Each row was made from one small tree. The marks that hang from a mark follow it in brackets, in alphabetical order. Every link used is in the known rows. Write each row's tree.
Known rows:
buvav(lezus(nazulu)): [ 0.56 -1.28  1.69 -2.71 -1.39 -1.08 -4.02 -0.45  2.27 -2.70  0.58  1.71
  0.77 -3.61  0.33 -2.25 -1.18 -3.37 -2.51  1.49]
nima(patem): [ 0.98  0.42  0.52 -3.40  1.36 -0.89 -2.13 -1.70  2.69  0.55 -1.06  3.15
  1.02 -1.26  0.91 -3.95 -0.73 -1.01 -2.64  2.69]
nazulu(sode zetat(patem)): [-1.18  2.15  1.49 -3.76  1.33 -0.11 -0.72 -1.96  1.61 -5.08  2.27  1.98
  1.29 -0.91  1.58 -1.74 -1.61 -0.49 -2.47 -0.52]
nima(patem(sase(momibo) zetat)): [ 1.93  0.07  0.27 -2.35  2.04 -0.77 -4.11 -1.87  3.27  3.82 -1.94  4.15
  0.86  0.35  1.24 -3.57 -1.97 -0.85 -2.36  3.14]
zetat(nazulu): [ 0.83  0.55  0.82 -2.70 -2.91 -0.47 -1.33 -2.37  2.32 -0.41 -0.28  4.55
  0.93 -0.66  0.19 -2.60 -0.81 -1.56 -2.15  1.13]
sase(momibo): [ 1.01  1.94  0.44 -2.65 -1.39 -1.13 -3.20 -2.47  2.96 -0.18 -0.40  4.53
  1.15 -0.86  0.19 -4.60 -0.82 -0.22 -2.55  0.40]
patem(nima zetat(nazulu(lezus(buvav)))): [-0.27 -2.08  1.81 -2.34 -0.44 -0.27  2.21 -0.19  2.68  2.86 -0.63  1.84
  0.41  0.19  0.47 -2.66 -1.93 -2.09 -2.38  2.09]
patem(zetat(nazulu(sode))): [ 0.66 -0.16  0.47 -1.96  0.43 -0.15 -3.54 -1.87  1.90  0.49  0.77  3.51
  0.83  1.07  0.27 -1.76 -1.66 -2.55 -1.88  1.93]
buvav(lezus): [ 0.12 -0.41  1.39 -2.70 -1.06 -1.75 -3.48 -0.89  2.69 -1.56 -0.30  3.09
  0.88 -3.54  0.40 -3.43 -1.41 -2.32 -2.63  1.15]
patem(nima sase zetat(nazulu)): [ 0.67 -0.19  1.79 -1.55  0.08 -0.71  0.63 -0.51  3.37  4.10 -2.18  3.31
  0.52  0.50  0.77 -2.06 -2.08 -1.05 -1.88  2.43]
sode(nazulu(lezus(buvav) zetat(patem))): [-1.51 -0.81  0.92 -5.46 -2.04 -0.19 -0.74 -1.24  2.01 -5.51  1.71  2.06
  0.91 -2.22  2.27 -1.84 -2.72 -2.52 -3.19 -2.15]
sode(nazulu(lezus zetat)): [-0.95 -0.89 -0.38 -5.32 -1.99 -0.85 -1.80 -1.35  2.10 -5.74  1.95  2.28
  0.91 -1.50  1.67 -2.41 -2.66 -2.55 -3.00 -2.01]
nazulu(zetat(patem)): [-0.53  0.75  1.82 -4.15 -0.61 -0.21 -0.35 -1.41  2.10 -2.94  0.65  2.49
  1.15 -0.90  1.58 -2.62 -1.05  0.10 -2.93 -0.82]
patem(nima sase(momibo) zetat): [ 0.79  0.97  1.44 -1.55  1.42 -1.27 -0.93 -0.56  3.89  4.28 -2.25  3.29
  0.70  0.37  0.76 -3.64 -2.11  0.01 -2.22  1.86]
patem(nima sase(momibo) zetat(nazulu)): [ 1.29  0.21  1.16 -1.35 -0.72 -0.66 -0.26 -1.02  3.49  5.37 -2.22  4.40
  0.47  1.16  0.62 -2.90 -2.11  0.07 -1.75  2.14]
nazulu(lezus zetat): [-1.12 -0.63  1.10 -4.33 -1.25 -0.60  1.40 -1.81  2.39 -4.52  1.62  1.53
  1.06 -1.37  1.16 -2.75 -2.30 -2.12 -3.21 -1.07]
zetat(nazulu(lezus sode) patem(nima)): [-1.44  0.69  2.11 -2.87 -2.82 -0.16  4.93 -1.38  2.50  0.09  0.27  2.61
  0.74 -0.45  1.30 -0.83 -1.80  0.59 -1.84  0.78]
sode(nazulu(zetat)): [-0.21  0.07 -0.50 -4.96 -0.86 -0.84 -4.10 -1.34  1.83 -5.15  1.55  2.95
  0.99 -1.35  1.43 -2.96 -1.83 -2.03 -2.81 -1.52]
zetat(patem(nima)): [-0.74  1.50  2.74 -3.17 -0.64 -1.01  2.12 -0.26  3.18  1.03 -1.48  2.33
  0.95 -1.25  1.23 -3.00 -0.49  1.53 -2.60  0.74]
buvav(lezus(nazulu(sode zetat))): [-0.09 -0.95  1.22 -3.05  0.21 -0.60 -3.96 -0.79  1.44 -5.61  2.40  0.99
  0.84 -3.38  0.70 -1.57 -1.77 -3.69 -2.35  0.91]
nazulu(lezus(buvav) sode zetat(patem)): [-2.45  0.91  2.23 -4.07  0.74  0.42  2.35 -2.13  1.76 -6.54  2.85  0.75
  1.21 -2.31  1.94 -1.21 -2.85 -2.68 -2.98 -0.89]

Write each row's tree:
[ 0.12 -0.38  1.36 -2.41 -0.23 -0.96 -4.31 -0.81  1.91 -4.13  1.53  1.46
  0.86 -3.63  0.43 -1.64 -1.47 -3.75 -2.21  1.65] : buvav(lezus(nazulu(sode)))
[ 0.02  1.39  2.71 -2.43 -3.11 -0.41  3.14 -1.09  3.26  2.71 -2.33  4.28
  0.75 -0.72  1.44 -1.39 -1.26  1.32 -1.88  1.08] : zetat(nazulu patem(nima sase))
[-0.82  0.90  2.54 -3.50  1.56  1.16 -1.48 -1.52  1.07 -6.74  2.98  0.18
  1.16 -2.66  1.42 -0.71 -1.29 -3.98 -2.67  0.42] : lezus(buvav nazulu(sode zetat(patem)))
[-2.10  0.80  1.44 -3.86  1.47  0.14  1.13 -2.44  1.71 -7.56  3.29  0.74
  1.22 -2.61  1.28 -2.03 -2.98 -4.21 -2.99 -0.48] : nazulu(lezus(buvav) sode zetat)
[-0.11  2.67  2.65 -2.51 -1.23 -1.15  1.75 -1.00  3.87  2.38 -2.43  3.70
  0.99 -1.20  1.55 -2.96 -1.28  2.16 -2.34  0.61] : zetat(patem(nima sase(momibo)))
[-0.65  2.38  3.09 -2.72 -0.60 -1.12  2.53 -0.55  3.79  1.36 -2.32  2.83
  1.00 -1.66  1.63 -2.39 -1.20  1.20 -2.46  0.78] : zetat(patem(nima sase))
[-0.74  0.63  0.77 -4.86 -0.98 -0.83 -1.16 -0.56  2.46 -3.25  0.24  2.76
  0.88 -1.44  2.26 -2.20 -2.12 -0.20 -2.65 -1.51] : sode(nazulu(zetat(patem(nima sase))))
[ 0.03 -1.03  0.59 -2.22 -0.43 -0.22 -1.80 -1.91  2.16  0.11  1.06  2.98
  0.77  0.99  0.46 -1.32 -2.37 -2.95 -2.07  1.55] : patem(zetat(nazulu(lezus sode)))
[-1.43 -0.59  1.80 -4.27 -0.42 -0.03  1.42 -1.91  2.24 -5.44  1.76  1.17
  1.07 -2.65  1.22 -2.85 -2.42 -3.61 -3.47 -0.84] : nazulu(lezus(buvav) zetat)
[ 0.05 -0.38  1.02 -1.80  1.19 -0.50 -0.07 -0.48  2.31  2.30 -0.05  2.35
  0.55  1.07  0.29 -2.34 -1.49 -1.10 -1.76  2.52] : patem(nima zetat(nazulu(sode)))
[ 1.83 -0.86  0.56 -2.40  0.91 -0.30 -2.90 -1.81  2.86  3.73 -1.80  4.20
  0.71  0.45  1.22 -2.28 -1.93 -1.73 -2.10  3.52] : nima(patem(sase zetat(nazulu)))
[-1.74  1.69  1.59 -2.88  0.87 -0.49  0.65 -2.50  2.48 -5.33  1.89  1.49
  1.26 -2.97  0.76 -2.09 -2.58 -4.41 -2.76  0.64] : nazulu(lezus(buvav) sode)
[-0.61 -0.33  2.62 -3.24 -4.39  0.34  2.65 -2.11  2.50 -0.19 -0.28  3.71
  0.85 -1.43  1.33 -1.09 -1.67 -1.35 -2.52  0.31] : zetat(nazulu(lezus(buvav)) patem)
[-0.42  1.56  2.14 -3.60 -0.45 -0.53  1.41 -1.09  2.91 -0.75 -0.60  2.85
  1.00 -0.91  1.80 -2.92 -1.59  1.52 -2.66 -0.57] : nazulu(zetat(patem(nima sase(momibo))))
[ 0.53 -1.93  0.96 -2.48 -1.76 -0.35 -1.42 -1.60  2.48  1.38  0.08  3.23
  0.67  0.97  0.42 -1.92 -2.01 -2.58 -2.35  1.33] : patem(zetat(nazulu(lezus)))
[ 1.42 -0.23  0.80 -2.56  2.62 -0.80 -3.26 -1.38  3.17  2.90 -1.92  3.26
  0.89 -0.18  1.35 -2.92 -1.91 -1.74 -2.45  3.31] : nima(patem(sase zetat))
[-2.10  0.90  1.54 -4.19 -0.08 -0.11  2.14 -2.07  1.90 -5.87  2.74  1.12
  1.20 -1.07  1.82 -1.11 -2.71 -1.14 -2.73 -1.17] : nazulu(lezus sode zetat(patem))
[-0.12  1.75  1.59 -2.64 -2.25  0.06 -0.18 -2.41  1.92 -0.83  0.42  4.33
  1.04 -0.23  1.10 -0.89 -1.05 -0.08 -1.74  0.82] : zetat(nazulu(sode) patem)
[-0.23 -1.87  2.34 -3.40 -1.19 -0.63 -1.35  0.45  2.05 -2.48  0.76  0.73
  0.61 -3.19  1.08 -1.92 -1.26 -1.52 -2.56  0.76] : buvav(lezus(nazulu(zetat(patem(nima)))))
[-0.11 -0.97  0.99 -2.20  0.06  0.12 -1.51 -1.95  2.02 -0.47  1.18  2.74
  0.78  0.24  0.47 -1.41 -2.47 -3.98 -2.21  1.70] : patem(zetat(nazulu(lezus(buvav) sode)))
[ 1.71 -1.70  0.19 -2.84  0.91 -0.21 -3.14 -1.52  2.25  3.39 -1.01  3.69
  0.67  0.89  0.85 -3.03 -1.15 -1.42 -2.22  3.48] : nima(patem(zetat(nazulu)))
[-0.51 -1.22  1.14 -2.12  0.37 -0.48  1.74 -0.50  2.47  1.96  0.29  1.74
  0.50  0.96  0.46 -1.92 -2.19 -1.48 -1.93  2.11] : patem(nima zetat(nazulu(lezus sode)))
[-0.01 -0.25  2.22 -3.64  0.59  0.77 -2.12 -1.30  1.48 -5.85  2.09  0.50
  1.03 -2.93  0.79 -2.05 -0.96 -4.78 -3.05  0.46] : lezus(buvav nazulu(zetat))
[-1.81 -0.54  2.68 -4.50 -1.22  0.21  2.66 -1.62  2.28 -4.34  1.34  1.26
  1.07 -2.34  1.89 -2.06 -2.32 -2.03 -3.45 -1.17] : nazulu(lezus(buvav) zetat(patem))
[-0.93  0.51  1.94 -4.07 -2.32 -0.37  2.06 -2.13  3.02 -2.55  0.44  2.73
  1.07 -1.02  2.09 -1.93 -2.79  0.02 -3.01 -1.53] : nazulu(lezus zetat(patem(sase(momibo))))
[-0.22  1.55  2.05 -2.52  1.71  0.41 -2.90 -1.87  1.67 -5.88  2.16  0.71
  1.17 -3.24  0.48 -1.46 -1.09 -5.44 -2.49  1.57] : lezus(buvav nazulu(sode))
[-0.71  0.69  1.19 -2.59 -1.88  0.07  0.85 -2.91  2.04 -3.26  1.50  3.20
  0.99 -1.76  0.53 -1.42 -2.25 -3.83 -2.17  1.01] : zetat(nazulu(lezus(buvav) sode))
